Known rows, with every step that occurs
h -> k -> c -> y: [ 10   5  41 -28  -1 -18  53 -15 -15   5 -11 -10 -34  32 -18 -17  10  25
  22  37  38 -10  21 -19 -20 -17  21 -21]
k -> h -> y: [  8  -5  53  -4  13 -10  35  -3  -8  23 -11  -8 -31  26 -22  -3   0  49
   6  29  14  35  18 -31 -22 -12  11  -4]
p -> s: [ -1  16  32   5  10 -12  13 -17  -2  17 -19  13 -18  26 -28 -22  24  31
 -13 -11  -3  12  30 -32 -16 -18   1  -9]
j -> y: [ 13   2  42 -10  16  -9  11 -12  10   7  -2   1 -27  53 -26  -8  16  36
 -10  13  14 -20  33 -13  -7 -18 -20  -4]
g -> h -> k -> c: [  3  -6  50 -13  -1 -20  40 -21  -3  -2 -21 -26 -13  32  -9 -14 -18  40
  13  35  25  -4  15   5 -12 -16  27  17]
h -> k: [  1 -10  33  -4   6  16  27 -17  -2   8 -17  -5 -34  40 -17  -5   6  34
   8  13  21  10  23 -17 -10 -15   7 -16]
u -> y: [ 11  13  29 -10  21  -3  18 -11  15  20  -1   5 -29  43 -26 -18  23  30
  -1   4  11  14  19  -3  -1 -25  -4 -21]
s -> f -> j -> y -> u: [ -1   2  41  -1 -15   2  19  -6  10  -2   3  11 -41  65 -31 -23  20  57
  -7  -5  30 -32  33  22  -1 -19 -12   8]
h -> y -> z -> d: [ -5  14  51 -14  22  -7  49  -1  17  32 -11  -3 -39  52 -39 -21  -9  60
 -11   4 -24   4  52 -39   0  -6  -1   5]
d -> z -> y: [  4  11  52 -33   2  14  29  -4  22  27 -11  10 -22  49 -31 -16  15  35
  21 -14  18  13  31   2   9   2 -19  -6]
u -> y -> c -> k: [  9  -1  25 -29  15  -1  21 -19  -7  26   0  -3 -51  36 -41 -23  20  19
   3  16  13  -3  26  -2  16 -41  -4 -38]
c -> y -> h: [  5   8  36 -26  11   3  38   1  -8   1   1  18 -36  20  -5 -45  15  39
 -35   1   9 -24  34 -21  -2 -20  -3 -20]
p -> s -> f -> j -> y: [ 24  17  38  16 -10   2   6 -21  -9   7  -9  22 -24  53 -35  -6  27  54
 -10 -20  36 -28  49 -18 -19  -8 -18  18]
f -> s -> p: [ -5  11  33  -2  14  13  15  -3 -12  -8  -8  18 -21  31 -17  -8  19  54
  -4 -35  -1  23  26 -31   6 -18  18  -4]
s -> f -> j -> y -> z: [ 21  -7  49  -1  -1  19  23  -9   8   0   1  10 -35  60 -37 -22  10  67
  -4  -5  22 -40  41   0  -3  -5 -27  17]
f -> j -> y -> z -> d: [  8  23  55 -16  15  -5  44 -10  32  14  -1 -17 -48  60 -52 -16  -9  65
 -14 -14   5 -54  53  -5  -4 -11 -29  15]
f -> j -> y: [ 16  16  47  -2   7  -1  24 -13  -4  -2   1  -7 -41  53 -28  -8  12  49
 -11  -5  28 -40  24  -3 -16 -25 -24   5]
j -> y -> h -> k: [  9 -11  40 -17  13  16  12 -11   1   6  -9   2 -37  52 -14  -9  -4  33
 -28  22  24 -35  42 -17  -1 -12 -22   4]
s -> p: [ -8   0  34  -5  10   5  18  -6   2  -1   0  13 -13  38 -12 -11  25  52
   4  -6   7  24  26 -20   2 -19  12  -3]
z -> y -> c -> k -> h: [ 13 -25  49 -47  14  -5  30 -17  21  19 -12 -10 -48  22 -49 -12   7  30
  12  23  35  -3  28  -7  18 -20  -8 -33]
g -> h -> k: [ -1 -13  35  -3   1   8  31 -15   0  -2 -20 -16 -14  36 -10 -19  -8  47
   3  16  24   5  28  -7  -8  -8   5   6]
c -> k: [ 13  -3  32 -15  11 -13  26 -26 -11  16  -9   1 -35  30 -34 -16   5  34
   8  16   8 -10  14  -9   6 -22   6 -41]
c -> y -> z: [  6  -1  37 -26  13  -3  49   3   7   7  -2   7 -30  30 -31 -54  21  45
  -1   7   0  -7  35 -27  -6  -8 -13 -25]
d -> z -> y -> h: [ -1  10  56 -41   5  24  27   2  17  23 -10  21 -29  41 -18 -29   2  35
 -12 -18  10  -6  34   5  19   0 -20   5]
g -> h -> k -> c -> y -> j: [ -1  -3  43 -33 -13 -19  64 -14 -24 -11 -11 -16 -14  44 -17 -44   0  46
  15  37  34 -35  20   2  -6 -10  17  14]
h -> k -> c: [  3  -2  49 -15   5 -12  35 -22  -5   8 -17 -17 -33  35 -18  -1  -5  25
  17  33  21   1   9  -5 -14 -23  27  -7]
s -> f -> j -> y -> z -> d: [ 17  11  51  -7   1  13  36 -13  29  11   1   2 -42  64 -47  -9  -4  78
  -8 -17  20 -49  62   0   3  -1 -21  22]

Rows
[ 14  -5  55 -26  18 -30  58 -14   9  46 -14 -20 -42  32 -61 -12 -30  63
  14  37  -2   5  43 -34  -1   2   6 -20] : c -> k -> h -> y -> z -> d
[ -2  -3  52 -40  -1  38  30  -3  12  26 -18  14 -32  50 -18 -18  -5  32
   2  -5  29  -1  41  -2  15   7 -17   3] : d -> z -> y -> h -> k
[ 12 -10  39 -29  10  -7  16 -20  -9  12  -1  -7 -49  44 -44 -12  12  26
  -7  25  14 -36  42 -13  10 -35 -21 -21] : j -> y -> c -> k
[-12   5  55 -43  -1  31  32   4  19  25  -9   4 -39  44 -30 -21  20  28
  11 -18  13  12  43   2  16 -13 -20   3] : d -> z -> y -> c
[ 10   5  29  14  -3   6   6 -19   0  15 -18  31 -13  29 -24 -14  29  43
  -8 -15   9  16  42 -28  -9  -8  10  -3] : p -> s -> f
[  1   6  66 -49  -3  11  39  -7   7  25 -19   2 -31  46 -17 -11 -15  24
  13  14  30 -12  28  10  11  -1   2  13] : d -> z -> y -> h -> k -> c
[ 17 -23  53 -19  16 -24  44 -11 -13  35 -12 -11 -36  28 -52 -25 -15  52
  19  47   3  16  21 -34  -7  -3   1 -24] : c -> k -> h -> y -> z
[ -1 -10  35 -25   7   4  28 -20 -15  13  -7  -5 -52  24 -35 -21  11  26
  -2  12   2 -13  25 -10  12 -39   4 -31] : y -> c -> k
[-24   5  41  -9   4 -17  32   6  -3  18  -9   7 -37  52 -23 -34  17  39
  -7  17 -12  21  22 -16  -3 -24   8  -8] : h -> y -> u
[-23   9  50 -39  -7   2  34   6  37  27 -11   9 -27  57 -38 -36  18  31
  19 -10   7  14  30  21  18  -2 -15  -9] : d -> z -> y -> u
[  8   2  33 -16  28   0  24  -4  25  22  -1   3 -28  46 -39 -40  16  36
  -1   7  -8  10  23  -6   4 -16 -16 -15] : u -> y -> z
[ 11  17  34  20 -13  14  17 -20 -14   7 -17  24 -27  30 -28 -15  26  56
  -7 -33  24  -4  34 -17 -17 -13   7   8] : p -> s -> f -> j
[ 19 -10  54 -25   0  -6  34 -19 -14  10  -1 -30 -62  29 -50  -4  -3  44
   5  25  44 -41  26   1 -12 -32 -17  -9] : f -> j -> y -> c -> k -> h
[  7  -5  46 -36   5 -16  61  -8  -2  10 -11 -12 -34  35 -31 -40   4  31
  23  38  19 -15  27 -22 -15  -7   9 -17] : h -> k -> c -> y -> z
[ -2   5  32 -25   2   2  49  -5 -14  -3   2  12 -30  43 -27 -45  33  44
  -5   3  11 -25  22 -11   2 -16  -6 -16] : c -> y -> j
[  6  -6  54 -41  14  -3  28 -15  17   7 -18   7 -39  43 -13 -13  -6  24
 -11  21  28 -29  22  -2  15 -17   8   0] : z -> y -> h -> k -> c
[ 22  12  51  -1 -15  -1  15 -26 -24   7 -16  12 -33  48 -22  -4  -1  44
 -19   8  49 -53  46 -10 -17 -13   3  36] : p -> s -> f -> j -> y -> h -> k -> c
[ -7 -11  56 -14  10   6  37   3 -10  21 -10 -15 -46  20 -22  -8   5  43
  -6  25   8  32  30 -32 -17 -27   9   5] : k -> h -> y -> c
[  1  -2  48 -52  -4  16  35 -10   1  33 -11   3 -44  42 -47 -20  11  23
  24  -2  20  -5  38   0  27 -13 -18 -22] : d -> z -> y -> c -> k
[ -3  -5  41 -29  14  10  29 -10  19   1  -8  19 -27  62 -36 -30  30  42
  -4 -10  10 -26  19   1  29 -13 -18  -6] : z -> y -> j
[-18  -7  50 -11   5 -22  38   6   8  23 -10  -9 -35  34 -29 -26   3  46
   3  35   3  36  16 -13 -15 -16  14  -8] : k -> h -> y -> u
[-14   1  46 -12  11  13  31   2 -21  15  -8   1 -49  38 -16 -18  19  37
 -16   9  -7  17  35 -37  -4 -35   2   5] : h -> y -> c
[  8   7  52 -36  12 -31  58  -4   3   7  -2  -4 -31  26 -29 -50  10  36
   9  26   0 -17  22 -15 -12 -15   6 -15] : k -> c -> y -> z
[ -2  -3  51 -23   8  -1  32 -18  -9   5 -16  -6 -39  25  -4 -14 -16  27
 -14  29  12 -21  14  -1  -5 -25  26   4] : y -> h -> k -> c
[  4  -1  45 -31  23  11  18  -5  26   5  -8  25 -34  38 -14 -29  11  37
 -34 -11   8 -22  31  -8  25 -15 -14  -9] : z -> y -> h
[  7  17  50 -38  10 -24  48  -5 -11   1   0   8 -36  15  -4 -40   6  31
 -25  20  10 -35  22  -9  -7 -27  17 -10] : k -> c -> y -> h
[ 10   1  43 -28  -6 -27  57 -14 -11  -4 -14 -21 -13  28  -9 -30  -5  39
  17  38  41 -14  28  -9 -20 -10  21   2] : g -> h -> k -> c -> y
[ 13   2  44 -21   1   0  29 -22 -23   6   2 -16 -63  47 -46 -13  10  38
  -6   8  30 -57  33  -3   0 -40 -24 -11] : f -> j -> y -> c -> k
